What can hang from each mark:
medil: sotus togig vovun
lilutok: disa tamis vovun
disa: lilutok
dutos: lelo vovun
lelo: dutos
vovun: dutos lilutok medil
togig: medil sotus tamis
tamis: lilutok togig

In the rows, zero is written as 128.
Known rows, with every way that one mark hangs from another:
togig[medil tamis]: [119 136 149 164 196 133 149 117 120 135 146  80 114 131 191 153  85 120
 130 130 125 164 147 135 179 114 107]
disa[lilutok[tamis[togig[sotus]] vovun]]: [161  83 147 142 106 143 135 104 117 107 142 109 112 136 154 160 108 133
 105 122 146 162 131 114 207 153 128]
vovun[lilutok[disa]]: [ 79  97 152 122 110 147 123  98 133 104  99 113 131 133 138 134 125 122
 109 161 125 173 127 125  93 137 111]
tamis[togig[medil[vovun[lilutok]]]]: [151  97 143 152 155 165 135  98 124 118 128 182 114 142 143 134 137 132
 147 123 138 164 144 122 151  92 109]
lilutok[tamis]: [121  94 163 131 133 138 144 126 124 112 120  87 130 145 141 145  96 118
 110 143 135 158 119 122 148 148 156]
lelo[dutos[vovun[medil[togig]]]]: [133 105 150 146 109 128 143 156 124 111 121 108 117 134 138 118 179 120
 153  56 128 196 124 134 204 121 138]
dutos[vovun[medil]]: [ 97 118 145 143 109 156 165 127 121 113  96 127 115 134 128 117 138 117
 158 112 142 160 116 135 203 112 157]
lilutok[vovun]: [121  92 144 147 110 172 140 128 121  97 107  84 116 118 140 143 116 119
 100 140 151 168 129 129 177 139 127]
dutos[lelo vovun[medil]]: [ 83 104 136 136 110 139 145 138 117 118 111 112  90 144 127 137 177 125
 137 102 154 168 127 113 202  99 127]
tamis[lilutok togig[medil sotus]]: [173  88 139 153 161 159 117 135 120 120 158 131 121 143 158 185 142 139
 174 118 131 175 176 118 183 119 123]
tamis[lilutok[vovun]]: [137  79 143 126  98 176 127 123 116  91 118  45 113 126 143 159 133 128
 144 146 156 168 144 128 204 155 143]
lilutok[disa tamis vovun[medil]]: [ 64  67 164 122 109 160  89 157 125 109 104 143 136 135 128 146  25 113
  83 126 128 187 130 109 119 157 157]
lilutok[disa vovun[medil[sotus]]]: [ 58  75 154 133  98 174 121 117 128 101  90 142 141 113 148 116  77 114
 112 122 127 182 135 137 154 129 148]
medil[togig vovun]: [119  95 143 133 119 146 185   4 122 123 103 109 116 142 173 134 165 133
 180 120 142 152 134 181 156 115 156]
disa[lilutok[tamis vovun[dutos]]]: [134  85 154 126  97 138 131 104 117  97 117  59 103 124 149 123 105 121
 104 154 149 152 119 117 193 167 124]
lelo[dutos[vovun[lilutok[tamis] medil]]]: [126 102 150 134 105 119 112 183 125 108 120 109 112 139 118 116 166 122
 132  68 127 199 116 119 165 134 132]
tamis[togig[medil[vovun] sotus]]: [152 103 139 165 177 155 141 101 125 132 141 175 121 146 165 164 133 132
 158 113 126 168 160 125 155  99 121]
lelo[dutos[vovun[lilutok medil]]]: [124 104 147 139 103 126 123 173 126 105 115 106 112 136 124 111 179 120
 138  69 128 197 118 122 180 128 124]
medil[sotus vovun[lilutok[disa tamis]]]: [ 73  90 142 102 101 138 139  25 130 119  92 153 126 129 158 101 138 133
 166 140 126 166 117 170  85 125 175]
togig[medil sotus tamis]: [115 145 139 178 221 113 141 130 123 151 164  77 119 137 212 190  88 126
 135 119 106 172 166 139 153 128 108]
tamis[lilutok togig[medil[vovun] sotus]]: [169  87 134 146 158 163 117 108 118 123 152 139 115 150 164 183 145 141
 193 119 134 174 175 122 177 119 134]
dutos[lelo vovun[lilutok]]: [ 93 114 128 125 102 128 126 134 120 115 116 115  79 137 115 157 204 134
 121 131 157 178 125 112 135 113 101]
disa[lilutok]: [141  99 153 138 107 151 189  54 118 103 120  56 117 131 176 126 146 124
 135 142 145 139 122 131 237 134 127]
lilutok[tamis[togig] vovun[dutos medil]]: [119  58 156 134 113 145  67 192 126  93 107 144 117 139 106 111  71 114
  88 121 139 172 127 103 162 151 123]
togig[sotus tamis[lilutok]]: [122 117 138 150 155 117 130 116 123 130 159  40 129 151 207 208 122 132
 153 126 120 177 164 136 207 165 132]
tamis[lilutok[disa] togig]: [143  68 155 124 101 178 111 107 125 101 132 152 140 147 147 173 135 131
 166 137 140 186 160 104 195 133 135]
dutos[lelo vovun[lilutok[tamis] medil]]: [ 78  98 134 121 105 118 109 159 120 118 112 123  82 149 103 136 168 131
 115 103 151 173 119 109 141 113 116]
vovun[dutos]: [ 98  98 158 131 125 139 136 120 131  95  87  59 119 125 148  96 140 105
 132 181 132 150 125 126 160 147 110]

Rows:
[ 97  74 150 111  91 173  95 128 122  90 103  64 119 121 144 152 113 118
 145 175 144 182 150 115 157 170 135]
tamis[lilutok[disa vovun[dutos]]]
[ 77  90 154 148 144 103 124 120 133 113  98  68 125 139 170  91 124 111
 143 114 110 150 141 157 190 136 113]
vovun[dutos medil[togig[sotus tamis]]]
[107  89 137 113 104 138 140  35 129 115 101 162 121 133 150  97 157 137
 167 124 133 158 116 170 115 116 162]
medil[sotus vovun[lilutok[tamis[togig]]]]
[127 128 130 166 200 125 109 149 117 141 171  57 107 132 202 208  86 134
 143 122 119 183 178 136 166 148 115]
togig[medil sotus tamis[lilutok[vovun]]]
[ 81  80 161 120 108 159  94 146 125 110 113 138 133 128 132 173  43 116
  82 153 134 195 132 106  93 169 150]
lilutok[disa tamis vovun]
[106  81 170 122 125 150 111 126 131 118 126 190 151 150 140 171  70 119
 112 142 122 189 137  97 117 142 149]
lilutok[disa tamis[togig]]
[ 81  87 137 109 112 134 115  69 126 105  87  81  88 145 144 107 171 124
 147 169 145 153 125 126 109 137 109]
medil[vovun[dutos[lelo] lilutok]]
[101  75 150 122 115 129  79 177 122  98 111  79  96 128 118 140  98 115
  74 155 149 174 126 102 124 167 113]
lilutok[tamis vovun[dutos[lelo]]]
[ 60  67 162 120 104 154  93 144 127 109 100 154 140 124 133 128  37 116
  93 120 124 186 127 127 116 149 167]
lilutok[disa tamis vovun[medil[sotus]]]
[109  89 152 121 133 115  71 160 134 100 102 118 106 134 109  98 123 118
 102 171 125 163 124 113  72 147  82]
vovun[dutos lilutok[tamis[togig[medil]]]]
[ 80  86 143 114 114 112  87 137 132  93  91  57  90 132 123 100 182 118
  98 178 137 159 127 111 100 141  61]
vovun[dutos[lelo] lilutok]
[ 81  77 160 138 124 127 136 112 132  99  79  73 123 132 145  60 135 107
 144 126 122 140 128 155 186 123 118]
vovun[dutos medil[togig]]
[140  74 148 133 119 162 106 116 127 112 144 152 144 150 161 200 138 135
 170 131 127 192 173 108 177 142 138]
tamis[lilutok[disa] togig[sotus]]
[163  79 150 137  98 150 136 100 116 101 135 110 111 133 148 149 110 130
 103 125 152 160 124 112 217 148 126]
disa[lilutok[tamis[togig] vovun]]
[ 93 118 143 141 104 150 172 111 123 114  95 141 120 123 134 100 149 120
 168 105 137 160 114 154 202 104 167]
dutos[vovun[medil[sotus]]]
[113 113 134 147 148 115 168  14 124 143 134 103 119 153 209 177 149 139
 182 102 126 166 152 183 160 132 149]
medil[togig[sotus tamis] vovun]
[122 117 144 163 154 105 163  73 128 136 144  86 134 139 198 180 147 134
 141 103 116 169 154 175 174 132 122]
medil[togig[sotus tamis]]
[ 42  72 156 124  95 161  96 133 132  93  75 130 133 107 143  91  81 105
 115 147 123 179 134 132 138 143 129]
lilutok[disa vovun[dutos medil[sotus]]]
[112 134 142 154 192 140 150  76 118 140 140  95 104 140 198 151  89 124
 156 131 130 161 145 141 168 114 123]
togig[medil[vovun] tamis]
[ 81  92 157 112 114 132 105 120 132 111 106 120 131 141 128 144  98 122
  97 158 122 176 122 119  66 150 125]
vovun[lilutok[disa tamis]]
[ 66  77 164 111 107 148  70 161 129 102  98 124 126 123 126 146  45 107
  83 178 129 193 131 101  76 182 133]
lilutok[disa tamis vovun[dutos]]
[110 126 140 127 103 135 134 133 123 114 107 132 104 134 109 144 144 127
 134 140 144 174 110 129 119 136 141]
dutos[vovun[lilutok[tamis]]]
[ 57  78 151 120 102 158  88 143 128  96  93 104 113 115 141 142 105 109
  93 177 138 190 143 101 113 155 101]
lilutok[disa vovun[dutos[lelo]]]
[111 135 146 162 188 127 158  95 123 135 144  98 122 115 199 127 102 124
 143 121 118 164 142 163 176 102 117]
togig[medil[sotus] tamis]
[128  72 141 134 105 162 123 125 118  99 120  51 116 132 148 152 132 130
 151 116 145 166 152 143 206 148 149]
tamis[lilutok[vovun[medil[togig[sotus]]]]]
[105 111 137 145 144 128 105 126 124 128 155  64 131 144 203 223  96 131
 140 132 120 195 169 127 180 175 132]
togig[sotus tamis[lilutok[disa vovun]]]
[143  67 141 135 108 172  84 139 124 105 142 157 134 140 149 206 125 136
 149 127 135 202 176 104 170 151 130]
tamis[lilutok[disa vovun] togig[sotus]]
[108 124 131 154 195 136 143  91 122 142 128 104 105 136 176 158 121 133
 156 136 116 160 156 147  82 118 127]
togig[medil[vovun[lilutok]] sotus]
[ 91 115 136 136  94 131 154  99 126 114  92 151 113 121 119  96 171 132
 161  95 134 165 114 173 154 100 145]
dutos[vovun[lilutok medil[sotus togig]]]
[ 73 113 132 118  99 133 117 127 123 119 113 132  88 137 118 165 185 132
 121 138 150 189 129 106 114 117 103]
dutos[lelo vovun[lilutok[disa]]]
[ 66 114 141 127  92 143 138 112 128 113  88 163 121 123 120 102 143 124
 154 115 129 175 114 148 138 109 148]
dutos[vovun[lilutok[disa] medil[sotus]]]
